Each row comes from the steps of one walk. Every step used is in the known rows, and no mark comes twice. Write the walk behind each row, first mark first.
In the rows, 128 means zero.
Known rows
U, G, E, H: [101  93 126 132 115 125 119 123 116 124 116 119 100 131  97 129 140 123
 109 113 119  95 178 234 127 111  96 130 172 162 143  99 108 118 126 142
 103 160 120 143 138 177  97 122 166]
A, F: [112 162 123 146 137 136 107 122 124 127 114 122 113 134 129 145 130 123
 101 138 110 111 101 142 135 124 119 138 153 131 140 145 157 109 121 169
 121 117 126 129 129 132  89 152 138]
Q, F, M, G, E, T: [123 121 157 114 130 140  77 153  96 181 133 132  94 162  99 122 126 110
  94 101 159  82 172 144 145 116  70 117 164 159 108 183 106 125 130 145
 165 130  91 102 166 172  83 139 176]
V, U: [140 122 129 140 118 140 137 113 159 114 139 121 112 130 120 139 138 118
 107 130 130 116 126 144 141 127 147 132 141 137 141 121 138 101 121 123
 127 106 133 127 129 155 113 127 129]
U, V: [125 130 121 128 130 124 144  68 123 127 143 128 121 124  97 144 126 122
 108 135 121 122 124 145 147 135 114 138 129 137 132 116 168 145 148 111
 120 141 121 156  74 155 121 133 123]
G, Q, F: [124 113 130 141 128 139 131 116 100 139 114 121 111 161 107 148 101 120
 114 135  91  87 184 127 121 140  86 146 149 135 108 168 133 117 132 156
 126 114 117 132 152 143  99 151 160]
E, T, M, G: [104 132 133 128 147 115 123 136  93 137 156 119 101 143 126 130 151 129
  98 115  91 120 169 103 120 106  87 118 130 115 113 159 110 141 149 125
 152 146  95 136  98 170 124 148 110]
A, T, M: [160  75 121 141 132 119 131 122 119 133 173 128 107 147 136 141 147 148
 110 134  77 127 109 133 142 122  90 149 146 108 127 115 147 136 122 120
 141 110 125 170 110 117 145 115 142]
D, G, E: [ 90 137 130 124 110 122 136 114 129 120 131 123 111 152 105 123 119 137
 114 127 107 100 100 188 123 134  67 142 133 165 151 125 152 117 112 117
 142 125 125 145 143 165 126 110 193]
G, U: [127 103 132 150 102 118 124 137 138 123 120 115 106 127 121 134  96 122
 116 124 152 117 138 134 121 114  88 140 148 125 127 116 139  97 113 132
 124 110 119 126 130 150 107 112 144]
Q, F: [130 117 123 136 126 146 119 113 122 147 127 134 114 160 106 138 121 122
 107 137 125  99 135 144 141 126 116 130 149 128 109 139 130 111 128 139
 125 124 117 152 151 133  86 152 156]
E, T, M, F, A: [128 155 135 120 149 112 166 140 121 123 158 120  76 132 104  74 195 118
  99 118 120 103  64  96 141 121  97 132 140 144 162 100 116 146 127 145
 164 120  84 119  72 143 111 194  92]
D, G, Q, F, A: [ 95 121 145 126 137 131 156 102 118 137 117 125  90 161  93  84 137 133
 110 144 114  88 132 121 127 145  51 174 157 147  94 171 136 129 134 144
 164 119 122 135 128 163 100 194 146]
K, V, U, G, E, H: [126  92 144 127  94 117 136 128 144 122 121 122  87 143  96 139 138 126
 110 116 136 116 172 252 130 118 112 131 212 170 141  96 101  77 128 109
 127 144 133 104 119 179  80  96 146]
K, V, U: [151 122 141 131 110 121 149 135 149 117 139 126 101 143 115 147 132 125
 118 130 140 132 126 157 143 134 140 129 177 142 139 122 127  82 137  96
 144 100 131  99 116 149 106 107 127]
L, G, Q: [118 108 127 142 128 130 143 112  93 117 129 123 104 132 125 129  93 129
 132 129  92  95 136 118 130 157  92 154 161 147 140 163 170 128 125 145
 118 106 113 137 139 190 142 111 149]
U, G, E, T, M, F: [102 133 125 124 116 108 151 129 112 128 148 117  99 140 133  95 150 114
  94 117  84  99 105 159 121 125  61 121 134 159 170  93  82 129 111 157
 135 159 100 135 102 166 117 132 139]
S, T, M: [139 112 118 142 138 112 137 112 123 102 167 129 113 142 124 112 158 134
 114 162  77 123 119 163 146 122  97 129 131  97 143 118 134 140 132 138
 134  99  97 139 100 185 123 118 158]
J, K, V: [124 101 131 138 119  88 133 157 122 142 136 142  68 150 134 142 116 128
 121 147 123 121 132 157 160 138 106 135 146 139 134 127 130 122 147 104
 154 118 101  96 135 147 102 119 143]
K, V: [132 120 138 121 122 110 146 145 113 129 131 128 100 142 110 154 127 133
 129 134 129 122 134 153 141 135 115 131 176 148 139 121 131 103 148 101
 139 108 112 109 115 142 112 107 139]
L, G, U: [120  95 126 154  99 123 119 121 132 123 129 127  99 130 127 106  79 129
 131 121 155 114  94 130 132 128  88 149 169 134 127 125 169  99  99 129
 121 108 116 139 137 187 112 102 146]
Q, G: [117 124 124 138 123 147 138 113 100 134 126 140 119 160 105 110 124 124
 117 132 120 103 110 142 143 132 126 133 144 163 160 147 116 111 121 129
 123 154 119 138 135 163 127 124 151]
T, A: [135 140 121 145 141 131 138 131 112 124 148 129 111 131 114 103 148 126
 112 134  94 109 125 137 132 138 130 140 131 130 132 138 136 124 133 144
 131 138 125 145 163 145 120  98 141]
T, M, F: [104 130 116 139 125 132 167 126 112 116 154 124 108 139 114 127 152 126
 115 131  90 116  84 142 131 127 106 145 131 125 163  87 131 134 120 147
 135 113 110 153 110 135 117 136 117]
T, M, G: [ 91 103 129 135 124 137 118 125  92 127 156 133 106 140 119 129 139 142
 112 128  91 129 179 148 135 103  96 140 136 111 110 157 119 141 145 127
 142 125 113 160 117 166 129 144 116]
T, A, F: [134 184 119 154 150 134 108 129 114 126 132 128 113 135 131 109 145 122
 102 148  84 106  97 137 124 138 125 148 146 125 134 161 154 108 116 180
 135 135 132 134 161 126  85 123 141]
U, G, E, T, M: [109 120 129 120 125  93 127 107 118 127 149 121  97 142 139  96 148 125
  97 119  79 103 144 165 123 116  54 114 130 158 144 139  88 136 124 136
 136 176 105 142 103 171 130 133 162]
M, G, U: [ 97  87 135 150  99 135 105 155 112 132 120 117 106 127 119 145  89 134
 113 116 157 126 189 128 118  95  79 147 155 112  98 142 122  95 129 137
 125 110 117 128 139 175 107 115 115]
A, F, M, G, E, T: [112 173 155 126 142 130  66 162  99 158 117 122  93 136 115 135 134 109
  89 107 145  97 143 132 132 111  74 123 173 166 138 190 133 119 122 170
 161 127  98  83 138 168  83 135 161]
M, T: [162 100 125 139 150 111 126 115 110 144 136 113 112 133 112 141 122 146
 111 142 120 123 113 118 143 117 156 147 145 142 114 144 143 126 136 125
 114  94 103 152 131 132 116 132 110]
L, G, Q, F, A: [124 103 139 130 125 146 129 105 101 131 126 138  76 150 101  79 108 128
 123 133 121  83 132 124 150 147  80 167 182 151 103 194 157 127 121 159
 133 104 111 145 139 183 109 192 146]
J, K: [111 104 117 150 128 107 120 136 128 137 137 136  80 136 135 135 126 120
 106 143 113 108 133 143 157 131 113 137 105 127 134 131 139 140 136 131
 140 126 106 124 156 151 116 146 150]
S, T, M, G: [118  96 123 144 135 130 116 132  97 112 164 126 112 138 122 123 153 144
 112 153  87 130 172 158 139 110  86 134 134  83 116 144 116 139 146 141
 139  98  89 141 103 210 116 119 128]
T, M, G, Q, F: [ 92  94 134 141 127 145 120 115  75 137 137 131 104 169 111 135 112 139
 110 132  67 103 232 137 110 115  58 159 146 110  81 200 113 133 142 155
 142 125 117 151 138 162 110 165 137]
J, K, V, U, G: [117  72 135 140 106  98 141 131 156 139 139 142  74 135 157 108 125 121
 106 156 134 140 150 167 165 141 117 139 153 138 115 115  87 101 149 108
 146 144 129  94 136 176  98 122 113]
G, E, H: [125 122 130 138 114 127 118 139 119 112 120 118  94 147  80 164 136 123
 112 103 116  84 156 226 125 111 103 125 172 160 158 108 150 119 113 131
 115 123 108 130 138 152  94 119 181]
K, V, U, G, Q: [126  87 144 133 116 115 166 120 124 120 123 119 100 126 135 130 111 127
 114 140 109 128 200 146 125 150 100 152 180 155 125 139  94  84 153 118
 131 123 140  93 111 181 119 105 114]
V, U, G, Q: [117  91 131 147 118 135 155 102 137 117 124 113 111 114 136 119 115 117
  99 136 102 113 198 126 121 144 107 151 141 140 125 143 103 105 139 148
 114 136 142 125 123 186 126 125 117]

Which walk is each row?
[145  54 140 128 129 148  96 132 100 160 171 144  85 168 115 103 154 162
  97 134 112 120 159 139 159  95  67 166 168  95  62 167 113 134 133 139
 162 107 122 185 114 134 111 195 106] | Q, F, A, T, M, G
[119  91 125 140 112 138 142  95 160 124 136 125 116 116 141 109 138 119
  96 136 134 125 150 150 149 127 137 132 139 134 123 113  97  99 135 130
 118 145 143 141 125 179 116 125 110] | V, U, G
[130  94 138 128 109 116 151 115 148 126 136 127 105 128 131 119 137 130
 112 143 141 141 148 158 144 132 134 134 180 143 122 110  90  80 148 103
 133 134 142 110 110 174 102 104 106] | K, V, U, G
[149  56 147 134 128 150  97 153  81 158 136 127  84 154 111 133 116 152
  99 121 112 101 209 109 141 119  54 179 185 113  66 191 123 121 140 159
 149  85 124 148 135 144 115 187 114] | M, G, Q, F, A, T
[162  90 143 129 171 116 129 116 111 166 141 121 105 119 100 112 142 137
 110 144 158 123 101 109 167 123 154 151 151 157 117 143 143 146 144 125
 139  93  94 124 144 137 110 119 119] | F, M, T
[173 108 140 139 181 116 127 125  99 164 160 129 106 121  99  73 162 139
 110 148 129 123  94 103 157 133 160 161 141 150 110 157 136 146 142 140
 150 114 104 129 177 132 107  93 121] | F, M, T, A
[118  96 136 138 108 136 124 114 154 114 122 116  98 134 103 127 144 119
  97 108 128 102 174 238 127 111 119 129 175 160 143  94 112  95 113 139
 107 149 137 135 133 185  90 115 151] | V, U, G, E, H
[117 156 141 141 152 141 109 122 126 147 120 131 106 119 122 122 149 112
 103 147 148 112  90 130 153 128 116 143 164 143 145 150 157 125 131 165
 146 116 120 100 140 133  86 142 149] | A, F, M
[136 145 128 128 151  96 146 114 118 129 154 115 100 146 119 120 163 121
 104 121  90 112 115 106 121 124  95 113 122 136 142 134 128 144 131 120
 145 141  96 130  93 145 126 143 138] | E, T, M
[118 162 127 127 108 125 150 137  92 133 141 129 100 187 111  91 143 114
 105 112  84  83  59 162 117 130  73 122 139 186 212 124  96 122  86 148
 149 161  92 125 110 158 123 135 171] | Q, G, E, T, M, F
[117  84 145 134 120 148 135  96 146 132 122 130  88 134 121  73 135 116
  95 144 132  95 192 139 143 133  92 165 165 146  86 171  84 102 131 162
 138 130 146 131 124 181  93 198 113] | V, U, G, Q, F, A
[121 162 139 112 120 105 143 151 119 115 153 119  66 149 102  77 171 115
  98 107 111  83  72 150 139 117  62 132 147 169 180 116 115 140  99 151
 163 115  91 119  82 142 118 184 141] | G, E, T, M, F, A
[148  88 114 147 129 133 160 141 110 134 172 120 110 144 129 144 154 144
 108 132  81 126  68 124 137 130  90 155 147 107 155  67 136 130 115 143
 133  90 118 164 111 107 130 120 113] | A, T, M, F
[121 182 135 125 137  99 143 137 119 135 148 115 105 158 110  80 148 127
 100 118  81  91  84 142 101 154  71 129 121 169 150 141 138 119 111 134
 166 157 110 127 151 166 114  84 182] | D, G, E, T, A
[157 164 135 157 175 134 105 142 115 133 149 136 114 124 121  73 178 116
 102 172 111 112  85 138 154 144 112 146 160 111 141 147 151 125 123 192
 154 103 111  89 159 171  76  93 163] | S, T, A, F, M
[114  80 132 155 108 115 108 141 113 113 155 120 106 140 124 116 120 141
 116 145 115 136 179 156 117  92  52 146 147  72 102 136 115 110 123 143
 139  93  94 128 104 212 108 106 130] | S, T, M, G, U
[134 175 139 149 167 144 111 136 113 149 139 137 106 122 119  79 165 111
 104 150 120 105  85 124 146 140 124 152 154 137 136 159 150 129 124 180
 157 139 129 108 172 128  82 113 150] | T, A, F, M
[142 104 136 142 105 100 134 149 156 133 140 137  70 151 138 139 120 123
 112 151 136 128 129 160 159 139 129 136 147 139 132 123 129  96 135 102
 163 108 123  83 137 155  95 116 133] | J, K, V, U
[162  95 127 133 129 138 149 167 121 132 153 126  88 127 111 120 163 139
 102 120 142 112  61 107 168 129 103 162 170 130 150  77 136 119 121 149
 136  74 115 145 111 117 129 155  92] | M, F, A, T
[139  63 136 129 136 134 110 146 102 136 176 137  81 137 121 106 166 160
 101 126 111 129 152 129 157  96  74 169 162 101  90 153 121 146 141 127
 162 104 124 175  93 146 147 170  92] | F, A, T, M, G
[ 99 138 144 140 149 153  88 143  98 155 121 133 108 115 120 133 143 119
 102 137 152 123 141 121 150 114 111 149 171 131 118 171 139 127 143 170
 151 114 118 106 145 160  82 140 121] | A, F, M, G
[170 164 123 159 169 118 104 122 103 146 133 114 114 138 122 104 142 148
 101 156  83 120  79 120 129 123 156 163 149 135 110 175 155 112 117 178
 129 112 120 148 159 111  84 136 106] | M, T, A, F
[ 92 125 132 135 136 118 171 111 106 122 121 110 116 139 111 133 118 133
 117 137  85 104 140 116 106 158  65 162 133 147 132 143 151 130 140 130
 143 118 120 129 131 171 129 114 153] | D, G, Q
[110 138 149 161 139 143  80 167 105 153 124 132  99 119 121  83 128 124
 102 137 158 123 148 117 121 109  80 169 171 113  97 178 134 101 117 189
 163 124 123 101 176 158  64 101 120] | T, A, F, M, G, U
[125 104 147 136 148 145 135 115  99 158 121 135 105 146 100 121 123 108
 113 139 130  85 173 117 141 149  83 150 156 148 111 170 134 136 137 154
 146 112 115 105 166 147  96 140 174] | G, Q, F, M
[101 102 127 125 100 125 116 114 121 125 125 123 108 127 130 118 114 123
 105 130 111  99 160 202 145 122  84 132 146 159 142 129 100 116 126 142
 110 150 128 152 139 174 127 117 167] | U, G, E
[169  72 135 128 136 132 115 113 127 150 175 143  83 169 115  84 165 149
 101 138 106 113 105 140 163 109  77 163 164 111  90 140 129 137 114 134
 164 110 125 182 108 108 119 194 134] | Q, F, A, T, M
[102  89 126 138 131 123 150 106  97 126 120 115 114 113 135 125 116 123
 112 134  90 106 202 123 125 143  81 151 145 140 122 144 102 123 150 153
 105 144 128 134 127 176 131 128 130] | U, G, Q
[142 159 135 121 121 104 113 143 121 129 130 107 100 146 117 143 120 113
 101 107 111  83 127 149 126 125  85 106 138 171 164 142 135 119 115 132
 134 128  97 117 130 153 122 125 183] | G, E, T
[172  76 141 137 132 139 123 138 105 149 137 124  84 158 109 122 123 138
 102 135 110  91 155 108 144 134  63 174 178 128  93 166 140 121 126 155
 142  88 126 144 132 119 119 183 140] | G, Q, F, A, T
[107 128 126 122 125 134 164 130 122 110 156 134  81 130 100  75 180 125
 111 132 115 112  74 142 153 118 100 157 145 137 156  99 122 144 120 150
 153 107 112 148  90 137 119 185  99] | T, M, F, A
[100  71 145 136 147 143 137  99  99 167 117 137 109 129 118  94 125 110
 107 144 129  95 193 119 144 146  72 158 159 146  97 162  92 131 154 164
 135 148 123 116 161 172  99 138 150] | U, G, Q, F, M
[112  88 129 147 111 110 117  86 115 114 165 125 114 133 108 111 115 138
 109 149 118 143 171 162 124 102  45 149 135  71  94 128 143 131 134 128
 141 115  95 145  45 219 107 110 111] | S, T, M, G, U, V
[165  61 142 131 138 128 127 114 102 141 158 137  80 168 115 100 141 148
 103 140  73  98 153 124 140 126  41 179 167 115  91 170 131 141 121 149
 159  99 125 160 110 114 124 191 143] | G, Q, F, A, T, M
[120  72 149 141 135 155 139  91 136 156 126 133 106 129 119  86 132 103
  96 144 140 103 188 127 142 146  99 157 159 147  96 156  92 112 141 156
 141 137 140 109 157 180  90 135 141] | V, U, G, Q, F, M
[138 156 133 124 117 123 116 129 101 137 125 129 106 177 106 114 119 114
 104 109 112  75 106 158 125 132  92 109 150 200 186 159 108 106 106 130
 135 168  99 115 133 174 129 124 194] | Q, G, E, T
[139 145 135 124 111 113 109 130 112 131 135 120  92 148 120 121 105 119
 118 109 116  87  89 145 133 142  86 112 157 177 161 150 163 118 104 131
 129 124  94 126 140 193 129 111 180] | L, G, E, T
[ 99  93 151 131 148 148 124 147  75 148 125 125  99 113 108 138 121 120
 119 126 131 107 219 107 137 132  81 156 151 137 117 180 126 143 162 146
 146 106 109  99 151 184 126 117 135] | F, M, G, Q
[ 93  93 146 125 130 146 115 120  81 134 143 137  79 162 103  91 134 139
 108 135  92  97 221 139 130 108  55 171 161 119  71 213 106 143 141 158
 164 121 115 153 113 164 109 215 119] | T, M, G, Q, F, A
[173 122 124 145 165 112 128 121  96 148 153 117 115 134 107 100 143 150
 110 145  93 125 106 117 137 128 160 155 131 138 106 155 136 133 132 144
 126 116 113 157 164 131 114 107 109] | M, T, A
[156  74 132 125 136 116 132 123 124 130 176 136  82 137 120  94 175 150
 106 138 102 126  99 133 159 111  81 165 157 117 120 127 140 144 126 123
 158 105 125 166  90 120 147 168 125] | F, A, T, M
[124 123 136 125 109 101 131  98 157 120 155 117  97 143 141  88 147 116
  87 122  93 105 143 174 124 120  79 115 128 160 146 134  87 115 110 130
 144 166 119 129 100 181 124 134 153] | V, U, G, E, T, M
[129 140 132 124 121 103 119 110 112 120 160 127  86 160 124  96 120 128
 119 111  84  91  85 162 131 133  72 115 149 168 160 157 158 137  97 125
 144 139  97 147 116 186 136 126 187] | L, G, E, T, M
[129 160 138 131 130 120  93 174  84 140 149 115  96 147 111 116 132 127
  96 102  93  88 175 145 109 122  85 120 135 151 126 178 112 115 129 152
 148 145 103 129 167 171 121 102 157] | M, G, E, T, A
[121 164 125 125 117 109 147 147 111 122 150 112  91 157 115 121 148 115
 102 108  83  89  81 152 115 127  69 116 130 160 189 105 121 131  99 148
 150 121  91 128 107 138 114 134 153] | G, E, T, M, F
